(in the rows, 128 means zero)
Known rows, with every way that one mark hangs from another:
[k674 [k650 k25]]: [133 131 137  84 166 141 108 187 122 166 131 106 125 143 128 135 128 179
 171]
[k367 [k650 k674]]: [122 113 147 103 165 126 103 169 136 141 132 109 104 136 130 141 100 188
 186]
[k37 k452]: [120 127 145  97 192 150  82 172 137  83 118 112 125 143 133 122 128 165
 198]
[k650 [k25 k9] k237 k320 k674]: [125  87 102 101 111 148 176 214 164 144 128  64  99 156 122 165 114 145
 190]
[k320 [k650 k674]]: [145 123 134  80 168 145 135 174 137 129 125 108 104 151 140 127 120 178
 191]
[k237 [k650 k320 k674]]: [132 111 140  83 157 145 137 186 129 140 112  80 102 147 134 141 133 186
 202]
[k367 [k650 k25]]: [122 105 142 107 178 130 101 176 135 130 140 124 108 135 125 141 104 194
 178]
[k237 [k650 k25]]: [133 122 147  92 182 151 125 182 119 150 121 118 103 145 120 139 138 197
 182]
[k650 k25 k320]: [133  88 117  80 158 138 132 201 152 118 107  92 112 142 131 141 119 167
 196]
[k674 [k650 k237]]: [130 132 132  72 172 146 108 176 112 137 124 101 119 138 132 135 128 167
 164]
[k650 k25 k237 k320 k674]: [128  89 101  82 107 138 158 209 153 171 107  68  97 154 123 162 112 155
 192]
[k674 [k650 [k25 k9] k237 k320]]: [126 107 114  89 147 151 144 202 134 126 143  75 123 146 130 150 127 156
 171]
[k367 [k650 k237]]: [119 106 137  95 184 134  99 165 126 101 132 120 101 131 130 142 102 181
 169]
[k452 [k37 [k650 k237 k674]]]: [118 126 142  95 164 160 108 171 139 105 122 127 118 166 101 140 132 165
 176]
[k452 [k367 [k650 k25]]]: [116 115 148 111 181 121 109 163 134  88 116 119  95 135 127 143 128 166
 186]
[k674 k650]: [133 135 144  76 182 142  98 175 117 135 124 105 127 136 135 127 130 176
 174]
[k9 k25]: [117 110 148  83 216 151  95 178 152  90  88 145 126 127 112 137 114 168
 196]
[k37 k452 [k650 k320 k674]]: [123 121 140 103 157 155 131 191 147 106 148  92 139 162 134 129 129 163
 202]
[k37 [k650 k320]]: [138 107 136  77 187 151 140 187 138  87 134 116 129 145 134 125 127 170
 183]
[k674 [k650 [k25 k9] k237]]: [127 126 126  94 158 153 131 192 126 145 146  98 120 146 123 147 129 162
 159]

Rows:
[103 112 141 115 178 135  94 164 137  40 124  90 111 142 139 139 131 148
 201] => [k37 [k452 [k367 [k650 k237 k320]]]]
[117  85 125  90 172 132 111 175 135  82 129  96 104 132 137 145 102 174
 180] => [k367 [k650 k237 k320]]
[129 105 135 105 143 153 164 201 142 148 133  76 102 152 124 153 134 181
 198] => [k237 [k650 [k25 k9] k320 k674]]
[127 111 116 107 125 152 162 201 153 167 131  93  95 154 111 161 116 152
 175] => [k650 [k25 k9] k237 k674]
[126  81 104  93 147 154 160 208 156  93 127  82 105 146 126 155 119 145
 181] => [k650 [k25 k9] k237 k320]
[111 116 138  99 154 146 124 168 145  54 103 103 108 167 109 147 152 137
 193] => [k452 [k37 [k650 k237 k320 k674]] k367]
[117  85 118 104 126 128 134 192 145 154 136  82  98 145 127 161  96 178
 185] => [k367 [k650 k25 k237 k320 k674]]
[ 98 116 149 112 183 133  76 145 135  32 102 121  95 147 110 147 137 154
 184] => [k452 k37 [k367 [k650 k237]]]
[105 127 156 119 193 134  79 156 133  52 125 109 113 140 136 130 133 159
 201] => [k37 [k452 [k367 k650]]]
[121 121 147 100 182 159 100 175 143  96 126 144 128 163 100 132 136 176
 177] => [k452 [k37 [k650 k25]]]
[117 137 152 121 182 152 125 177 137  88 147 126 131 160 122 130 150 155
 188] => [k37 [k452 k367] [k650 k25]]
[138 112 116  98 145 157 170 191 146 142 149 101  98 160 127 147 119 165
 177] => [k320 [k650 [k25 k9] k237 k674]]
[118 101 130 105 167 134 110 176 131 133 139 120 101 137 121 150 102 184
 168] => [k367 [k650 k25 k237]]
[129 128 125  81 155 145 119 187 119 167 130 102 119 145 124 144 127 170
 161] => [k674 [k650 k25 k237]]
[122 109 141 112 148 126 112 181 141 171 139 110 103 142 122 149  99 193
 184] => [k367 [k650 k25 k674]]
[141 114 116  85 141 149 156 186 139 162 133 103  96 160 128 144 116 174
 178] => [k320 [k650 k25 k237 k674]]
[ 97  96 135 116 162 131  92 162 146  42 105 103  97 153 110 156 136 152
 192] => [k452 k37 [k367 [k650 k25 k237 k320]]]
[116 103 130 123 141 138 136 186 145 150 155 102  97 145 117 160  99 175
 171] => [k367 [k650 [k25 k9] k237 k674]]
[144 118 127  89 152 145 146 186 143 161 133 109 104 158 132 136 118 182
 189] => [k320 [k650 k25 k674]]
[128 107 113  75 144 143 130 198 126 148 128  77 122 144 131 147 126 163
 172] => [k674 [k650 k25 k237 k320]]
[119 136 140 106 158 162 128 181 133 127 153 110 129 164 122 135 129 161
 181] => [k37 k452 [k650 k237 k674]]
[112 118 135 105 176 154 135 177 136  38 138  97 127 157 134 134 148 138
 192] => [k37 [k452 k367] [k650 k237 k320]]
[112 121 134 108 146 150 147 182 141  78 137  83 122 165 131 142 144 136
 198] => [k37 [k452 k367] [k650 k237 k320 k674]]
[134 127 135  85 159 154 150 183 131 148 138 120 114 154 119 139 122 167
 168] => [k37 [k650 k237 k674]]
[140 110 118  80 170 153 143 182 133 121 134 118 102 152 132 136 122 175
 172] => [k320 [k650 k25 k237]]
[132 111 126  79 155 139 121 197 131 146 127  83 129 143 136 138 127 172
 184] => [k674 [k650 k25 k320]]
[111 133 147 105 164 148 115 159 139  70 107 121 105 166 103 144 154 142
 184] => [k452 [k37 [k650 k237 k674]] k367]
